Every row comes from one small tree of marks. The marks that hang from a mark follow it in brackets, in the order of their numbers. Every link used is in the known rows. Which tree was each row made from?
Known rows:
j883{j446{j95 j597{j939}}}: [ 1.34  0.43 -1.16 -1.27  1.07 -1.64 -3.72 -0.43  0.36 -0.39  2.70 -0.30
 -0.67 -2.52 -0.10  0.85 -0.36  1.24 -0.26  0.09 -1.75 -1.14  1.12  2.14
 -3.19]
j883{j906{j40{j446}}}: [ 0.51 -1.93 -0.06 -0.18  2.08 -1.38  0.70  0.59 -1.40  1.78  0.55 -0.67
  0.24 -0.28  0.63  1.45 -0.15 -0.84 -0.05  2.28 -1.50  0.57 -0.77  0.72
 -2.43]
j597{j446{j95 j883{j906}} j939}: [ 2.13  0.11 -1.10 -0.54 -0.51 -1.84 -2.87 -1.45  1.04 -1.25  0.66  1.15
 -0.95 -1.75  0.10  1.63 -0.82  2.69 -1.48  2.05 -2.07  0.00  2.66  0.75
 -3.52]
j939{j95 j597{j446{j883}}}: [ 3.56  1.39  2.43 -1.05 -2.11  0.82 -2.13 -1.61  2.66 -0.28 -0.16 -1.29
 -0.57 -2.66 -0.15 -0.40  2.32  0.68  0.18  1.83 -2.08 -1.67  0.39  0.04
 -3.40]
j883{j446{j95 j597}}: [ 1.20  0.46  0.00 -1.09  1.34 -0.39 -3.88 -0.32  0.25  0.20  2.55 -0.54
 -0.69 -2.67  1.08  0.39  1.54  0.16  0.12  1.36 -1.33 -1.20  0.32  0.32
 -2.68]
j939{j95 j597{j446}}: [ 2.32  0.91  0.92 -0.33 -0.72  1.45 -0.75 -1.12  2.10 -0.52 -0.39 -1.02
  0.42 -1.89 -1.53 -1.07  2.22  0.52  0.01  0.67 -2.54 -1.55 -0.44  0.87
 -3.61]
j446{j95 j597 j883{j906{j40}}}: [ 2.21  0.26 -0.14 -1.22  0.26 -2.13 -4.34  0.03  1.22  0.72  3.40  1.19
 -0.84 -2.25  2.75  2.02  1.01 -0.72 -0.20  2.58 -0.79 -0.23  1.31 -0.42
 -2.05]
j446{j95 j597 j883{j906}}: [ 0.76  1.08  0.62 -1.60  0.20 -1.94 -4.89  0.01  1.75 -0.32  2.50  0.57
 -0.97 -2.86  3.78  1.08  0.76 -0.10 -0.47  2.56 -0.14  0.68  2.06  0.01
 -1.29]
j883{j446{j95 j597{j939}} j906}: [ 0.53  0.29 -1.04 -2.25  2.28 -2.29 -2.77  0.48 -0.22 -0.18  2.86  0.13
 -0.37 -2.73  0.23  0.62 -0.50  1.09 -1.40  1.26 -2.32  0.43  1.20  2.88
 -3.62]
j446{j597{j939} j883{j906}}: [ 0.35  1.99  1.04 -2.19  0.62 -2.70 -2.01  0.64  1.43 -0.30  1.60 -0.23
 -1.07 -1.88  1.51  0.80 -1.36  0.33 -1.37  0.90 -0.17  1.45  1.68  2.48
 -1.58]
j446{j95 j883{j906{j40}}}: [ 2.35 -1.19 -0.81 -0.75 -0.75 -1.88 -2.41 -0.60 -0.06  0.78  2.17  1.89
 -0.42 -1.32  1.60  2.22  0.26  0.03 -0.02  2.88 -1.08 -0.46  1.34 -1.20
 -1.32]
j883{j906}: [-0.62  0.14  0.14 -0.95  1.11 -0.65  0.77  0.72 -0.58  0.01  0.17  0.54
  0.17 -0.13  0.24 -0.17 -0.20 -0.14 -1.20  1.15 -0.35  1.32  0.03  0.76
 -0.45]
j40{j446{j597} j906{j883}}: [ 0.46  1.84  3.04 -1.18  3.25 -1.31 -3.57  1.55  0.36  0.79  1.45 -3.53
 -2.22 -2.18  2.79 -0.58  1.79 -2.64 -0.63  1.83  0.19  1.11 -0.05  1.65
 -1.74]
j883{j446{j95 j597} j906{j40}}: [ 1.85 -0.46 -0.67 -1.88  2.48 -1.34 -2.50  0.48 -0.83  1.26  3.67  0.33
 -0.17 -2.16  0.15  1.10  1.38 -0.49 -0.70  2.77 -2.56 -0.49 -0.26  0.79
 -3.68]
j597{j446 j939}: [ 1.23  0.37 -1.23  0.66  0.29 -0.40  0.39 -0.86  0.65 -1.11 -0.60 -0.26
 -0.31  0.23 -2.49  0.09 -1.02  2.00 -0.73 -0.52 -1.66 -0.61  0.54  1.70
 -2.94]
j597{j446}: [ 0.91  0.28 -0.02  0.70  0.47  0.79 -0.10 -0.71  0.42 -0.44 -0.67 -0.35
 -0.22  0.19 -1.44 -0.30  0.84  0.97 -0.47  0.70 -1.42 -0.57 -0.16 -0.04
 -2.40]
j40{j446 j906}: [ 0.31 -0.51  1.65  0.05  2.61 -0.31 -1.86  0.81 -1.32  0.59 -0.34 -2.40
 -1.31 -0.01  1.56 -0.18  0.32 -1.04 -0.20  1.10 -0.22  1.60  0.37  0.89
 -0.68]
j939{j597{j446{j95 j883}}}: [ 2.47  0.47  1.00  0.20 -1.63 -0.48 -4.32 -2.14  3.08 -1.00  0.86 -0.06
 -0.44 -3.07  0.73  0.96  2.44  1.44  0.95  0.74 -1.83 -1.33  2.04 -1.19
 -2.48]
j906{j40 j883}: [ 1.82 -0.05  0.06 -0.31 -0.24 -0.95  0.92  0.35 -0.09  1.11  1.43  0.28
 -0.41 -0.68 -1.05  0.72  0.86 -1.41 -0.05  1.22 -0.56 -1.64 -1.22 -0.61
 -0.90]
j446{j95 j597{j939}}: [ 0.46  0.49 -2.06  0.01  0.29 -1.73 -4.05 -0.32  1.90 -1.04  2.13  0.57
 -0.38 -1.92  1.03  1.00 -0.91  0.93  0.16 -1.37 -0.44 -0.46  1.86  1.99
 -1.61]
j95{j446{j597 j883}}: [ 0.81  2.41  1.95 -1.34  0.72 -1.05 -2.75  1.12  1.74  0.72  1.58 -2.79
 -1.64 -2.81  1.36 -1.16  0.63 -0.42 -0.20  1.47  0.68 -0.50 -0.61 -0.14
 -0.50]
j40{j906}: [ 0.43  0.46  1.09 -0.29  1.75  0.22 -1.08  1.05 -1.08 -0.05  0.12 -0.88
 -0.94  0.69  0.19 -0.81  0.32 -0.94 -0.86  0.22  0.14  1.25  0.56  0.71
  0.65]
j95{j446{j597{j939} j883{j906}}}: [ 0.16  2.42  0.93 -2.38  1.54 -2.65 -1.63  1.70  1.22  0.29  1.80 -2.19
 -1.43 -2.72  0.39 -0.98 -1.61  0.33 -1.76  1.23 -0.21  1.02  0.25  2.63
 -1.69]

Write each row's tree:
[ 1.58  1.68  2.30 -2.79 -0.34 -0.54 -0.87  0.97  1.44  0.90  0.85 -2.27
 -0.50 -3.90  0.47 -2.00  1.13 -0.56 -0.84  2.83 -1.24 -0.39 -0.68  0.90
 -1.50]  j939{j95{j446{j883{j906}}} j597}
[ 0.34  1.13  1.33 -1.79  0.79 -1.33 -0.12  1.35 -0.03  0.84  0.58 -1.55
 -1.11 -1.86  0.35 -1.03 -0.21  0.05 -1.50  2.70 -0.01  0.58 -0.41 -0.16
 -0.26]  j95{j446{j883{j906}}}
[-0.08  0.80  2.20 -0.50  3.52 -0.69 -3.61  1.44 -0.21  0.58  0.96 -3.16
 -1.48 -1.03  2.70 -0.52  0.77 -1.78 -0.16  0.75  0.03  1.66  0.40  1.77
 -1.35]  j40{j446{j597} j906}
[ 1.41  0.12  1.04 -0.24  0.03 -1.84 -6.51 -0.91  2.19  0.15  1.89 -1.40
 -1.54 -3.47  4.88  1.98  1.09  0.04  1.18  2.09  0.12 -0.42  1.79 -0.50
 -2.04]  j40{j446{j95 j597 j883}}
[-0.46  1.94 -0.73 -0.73  1.91 -1.33 -1.18  1.55  1.08 -0.06  1.49 -2.29
 -0.73 -1.97 -1.20 -1.61 -1.43  0.29 -0.68 -1.20 -0.24 -0.27 -0.75  2.83
 -1.37]  j95{j446{j597{j939}}}
[ 1.01  1.18 -0.58 -1.61  0.14 -2.92 -4.49  0.02  1.94 -0.93  2.63  0.87
 -1.00 -2.85  2.62  1.53 -1.05  1.02 -0.84  1.13 -0.48  0.77  2.90  1.75
 -1.96]  j446{j95 j597{j939} j883{j906}}
[ 3.74  0.87  0.13 -0.71 -1.92  0.02 -1.37 -1.84  1.27 -0.77 -0.64 -0.32
 -1.32 -1.15 -1.21  0.29 -0.81  1.90 -1.03  1.86 -1.97 -1.79  1.00  1.15
 -3.85]  j597{j446{j883} j939{j95}}
[ 2.22  0.40  1.18 -1.81  1.85 -0.70 -3.02  0.35 -1.59  0.33  2.03 -0.90
 -1.83 -2.27  0.30 -0.46  2.07 -0.77 -1.29  2.80 -1.41 -0.63  0.65 -0.06
 -1.59]  j40{j906{j883{j446{j95}}}}
[ 1.18  0.90  1.53 -0.59  2.87 -1.52 -6.05  0.85  0.68  0.19  2.49 -2.27
 -2.14 -3.33  3.94  0.00  2.06 -2.00 -0.17  2.00 -0.21  0.31  1.18  0.89
 -2.05]  j40{j446{j95 j597} j906{j883}}
[ 3.00  0.42  0.11 -1.26  1.08 -1.31 -3.24  0.10  0.14  1.27  4.10 -0.30
 -0.93 -3.31  0.03  0.97  2.42 -1.28  0.12  2.52 -1.95 -2.61 -0.88 -0.22
 -3.60]  j906{j40 j883{j446{j95 j597}}}
[ 2.53  1.22  0.03 -1.54 -1.05 -0.75 -1.06  0.26  0.57  0.34  0.25 -1.98
 -1.46 -2.16 -0.76 -1.02 -1.72  1.07 -0.94  1.51 -0.63 -1.98 -0.28  1.38
 -1.35]  j597{j939{j95{j446{j883}}}}
[ 0.92 -1.38 -1.02 -0.05  2.55 -1.89 -3.69  0.38  0.13  1.08  2.85 -0.33
 -0.10 -2.28  2.82  1.97  0.81 -0.98  0.52  2.15 -1.49  0.12  0.20  0.69
 -3.38]  j883{j906{j40{j446{j95 j597}}}}
[ 2.34  1.62  2.24 -1.72 -1.46  0.05 -1.67  0.32  2.02  0.74  0.68 -2.73
 -0.78 -3.69  0.08 -1.81  1.33 -0.40  0.22  1.57 -0.88 -1.83 -0.66  0.22
 -1.01]  j939{j95{j446{j883}} j597}
[ 1.53  1.02  0.61 -0.55 -0.98 -1.31 -5.75 -0.82  2.30 -0.45  2.33  0.11
 -1.17 -2.67  3.47  1.32  0.97 -0.01  0.57  1.17  0.39 -0.65  1.98 -0.81
 -0.82]  j446{j95 j597 j883}
[ 2.19  2.59  1.83 -1.91 -0.30 -0.03 -3.28  0.84  1.80  0.79  1.46 -2.85
 -1.60 -3.39  1.40 -1.76  0.76 -0.78 -0.53  2.71  0.12 -1.58 -1.07  0.52
 -1.72]  j939{j95{j446{j597 j883}}}
[ 1.91  1.33 -0.28 -2.07  0.79 -2.23 -3.41  0.03  0.77 -0.39  3.22 -0.52
 -1.33 -3.89  0.00  0.74  0.43  0.29 -0.62  0.98 -1.74 -1.81  0.68  1.98
 -3.50]  j906{j883{j446{j95 j597{j939}}}}
[ 0.18  0.95  1.66 -1.78  1.48 -3.27 -2.81  0.48  1.16  0.28  1.27 -1.94
 -1.51 -2.53  2.89  1.45 -1.34  0.25 -0.85  1.75 -0.43  1.46  1.62  2.82
 -2.72]  j40{j446{j597{j939} j883{j906}}}
[ 1.59  0.46  1.39 -0.46  1.59 -1.83 -1.79  0.66  0.84  1.64  2.19 -2.01
 -0.90 -2.56  1.44  1.14  1.54 -2.28  0.65  1.75 -0.61 -1.20 -1.35  0.59
 -2.97]  j906{j40{j446{j597}} j883}
[ 2.73  0.15 -0.24  0.58 -1.39 -0.31 -3.95 -2.26  1.55 -0.86  0.51  0.41
 -1.20 -1.64  1.04  1.22  1.25  1.77  0.17  2.09 -1.17 -1.39  1.88 -1.71
 -2.47]  j597{j446{j95 j883}}
[ 0.21  1.11  2.93 -1.79  1.53 -2.24 -3.18  0.52  1.10  0.80  1.13 -2.11
 -1.31 -2.62  3.97  0.97  0.46 -0.81 -0.46  3.11 -0.08  1.69  0.76  1.01
 -2.26]  j40{j446{j597 j883{j906}}}
[ 1.61 -1.42 -1.01  0.84  1.43 -1.39 -4.46 -0.30  0.95  1.06  2.62 -0.60
 -0.28 -2.16  2.52  2.03  1.12 -0.94  1.58  0.95 -1.09 -1.27  0.18  0.11
 -2.89]  j906{j40{j446{j95 j597}}}
[ 1.37  1.60  1.26 -1.86  1.72 -1.87 -1.40  1.96  0.54  1.80  2.63 -1.97
 -1.16 -2.28  0.30 -0.59  0.42 -1.34 -1.01  2.78 -0.31 -0.11 -1.15  0.36
 -1.71]  j95{j446{j597 j883{j906{j40}}}}
[ 2.30 -1.84 -1.10  0.66  0.24 -1.75 -2.45 -0.74 -0.03  1.19  1.88 -0.21
 -0.51 -2.53  1.41  2.09  1.34 -1.07  1.09  2.16 -1.28 -2.24 -0.14 -1.00
 -2.40]  j906{j40{j446{j95}} j883}
[ 1.85  1.18  0.11 -2.47 -0.04 -1.39 -0.15  0.89  0.01  0.38  0.48 -1.34
 -1.28 -2.28 -0.47 -1.09 -1.92  0.84 -2.10  2.91 -0.83 -0.42 -0.09  2.06
 -1.97]  j597{j939{j95{j446{j883{j906}}}}}
[ 0.74  2.47  0.77 -1.45  0.45 -2.06 -2.68  1.05  1.85  0.14  1.66 -2.63
 -1.67 -2.58  0.14 -0.78 -1.40  0.44 -0.54  0.15  0.33 -0.46  0.16  1.79
 -1.09]  j95{j446{j597{j939} j883}}
[ 1.60 -1.23  0.38  0.31 -0.83 -1.45 -4.64 -1.65  0.92  0.37  0.71 -0.74
 -1.06 -2.57  3.95  2.24  0.32  0.77  1.22  2.22 -0.16 -0.65  1.90 -1.39
 -1.26]  j40{j446{j95 j883}}
[ 1.63  1.33  0.88 -1.70  0.97 -1.29 -3.75  0.13  0.73  0.15  3.16 -0.76
 -1.26 -3.97  1.15  0.13  2.40 -0.69 -0.41  2.32 -1.31 -1.72 -0.19  0.19
 -2.92]  j906{j883{j446{j95 j597}}}
[ 1.54  0.08  0.61 -1.45  0.87 -1.60  0.55  1.39 -0.60  1.77  1.49 -1.18
 -0.84 -1.29 -0.70 -0.13 -0.14 -0.50 -1.12  2.96 -0.69 -0.30 -1.09 -0.43
 -1.02]  j95{j446{j883{j906{j40}}}}
[ 2.85 -0.82  0.37  0.12  0.11 -2.07 -5.96 -0.89  1.41  1.18  2.72 -0.89
 -1.13 -3.01  3.78  2.89  1.08 -0.67  1.72  2.13 -0.60 -1.51  1.08 -0.77
 -2.66]  j906{j40{j446{j95 j597 j883}}}
[ 1.94  1.34  2.52 -0.24 -1.17 -0.15 -1.90 -1.30  2.57 -0.42 -0.12 -1.28
 -0.52 -2.13 -0.42  0.30  2.11  0.75  0.36  0.71 -1.43 -0.49  0.91 -0.41
 -2.26]  j939{j597{j446{j883}}}
[ 1.13 -0.25 -0.04 -1.04 -0.70 -1.55 -3.00 -0.59  0.43 -0.24  1.15  1.29
 -0.70 -1.78  2.65  1.34  0.28  0.74 -0.61  2.68 -0.22  0.52  2.12 -0.79
 -0.50]  j446{j95 j883{j906}}
[ 0.30 -0.45  2.15 -1.24  0.70 -1.84 -1.32 -0.18 -0.27  0.90 -0.15 -1.43
 -1.15 -1.54  2.95  1.33 -0.08  0.01 -0.42  3.33 -0.32  1.49  0.91  0.07
 -1.49]  j40{j446{j883{j906}}}
[ 3.40 -0.81 -0.82 -0.01 -0.23 -1.01 -2.67 -1.41  0.38  0.22  1.63  1.47
 -0.74 -1.21  0.02  1.95  1.11  1.16 -0.49  3.54 -2.32 -0.95  1.18 -1.38
 -3.56]  j597{j446{j95 j883{j906{j40}}}}
[ 1.37  1.58 -0.59 -1.25 -0.01 -0.38 -1.86  0.13  1.45 -0.50  1.06 -0.43
 -0.54 -1.52  0.23 -0.40 -1.16  0.05 -0.53 -0.27 -0.82 -0.87  0.30  3.19
 -2.38]  j446{j597{j939{j95}}}
[ 1.56  2.71  2.17 -2.93  0.84 -0.49 -2.45  1.45  1.02  0.85  1.57 -2.43
 -1.43 -3.48  1.70 -1.88  0.51 -0.82 -1.74  3.84 -0.31 -0.27 -0.92  1.33
 -2.15]  j939{j95{j446{j597 j883{j906}}}}
[ 1.51  1.42  0.57 -3.41  1.84 -0.84 -0.60  0.89 -0.69  0.48  1.78 -1.00
 -0.66 -2.23 -0.74 -0.68 -0.76  0.22 -2.10  2.39 -2.60 -0.16 -0.38  4.07
 -4.44]  j883{j446{j597{j939{j95}}} j906}
[ 1.68 -1.02  0.77  0.05  0.52 -1.50  0.12  0.11 -0.39  1.64  0.94 -1.23
 -0.66 -1.46  0.36  1.48  0.95 -1.53  0.57  2.01 -0.96 -1.48 -1.34 -0.20
 -2.21]  j906{j40{j446} j883}
[ 3.19 -1.05 -0.68 -1.03  0.15 -1.16 -1.52 -0.61 -1.03  1.25  2.86  0.46
 -0.58 -2.34 -1.07  1.33  1.87 -0.55 -0.14  2.70 -2.32 -2.99 -0.87 -0.98
 -2.83]  j906{j40 j883{j446{j95}}}
[ 1.94 -0.07  0.13 -1.47 -0.03 -0.88 -2.03 -0.62 -0.58  0.27  1.96 -0.22
 -0.89 -2.97  0.09  0.40  1.65  0.11 -0.38  2.47 -1.60 -2.01 -0.02 -0.71
 -2.15]  j906{j883{j446{j95}}}
[ 2.28 -1.36  1.26  0.10 -0.31 -1.52 -1.51 -0.85  0.02  1.84  0.45 -1.17
 -1.14 -0.90  1.58  2.36  0.24 -0.54  1.05  2.32 -0.45 -0.97 -0.07 -0.91
 -1.63]  j906{j40{j446{j883}}}
[ 1.11  1.50  3.82 -1.11  2.22 -1.45 -5.03  0.82  0.56  0.79  1.08 -3.47
 -2.59 -1.72  4.00  0.38  1.08 -1.64 -0.10  2.18  0.53  1.50  1.13  0.98
 -1.10]  j40{j446{j597 j883} j906}
[ 2.90  1.57  2.65 -2.04 -0.97  0.20 -1.29 -0.94  2.19 -0.15 -0.01 -0.69
 -0.46 -2.66  0.06 -0.56  1.96  0.45 -1.05  3.17 -2.49 -0.30  0.36  0.72
 -3.82]  j939{j95 j597{j446{j883{j906}}}}
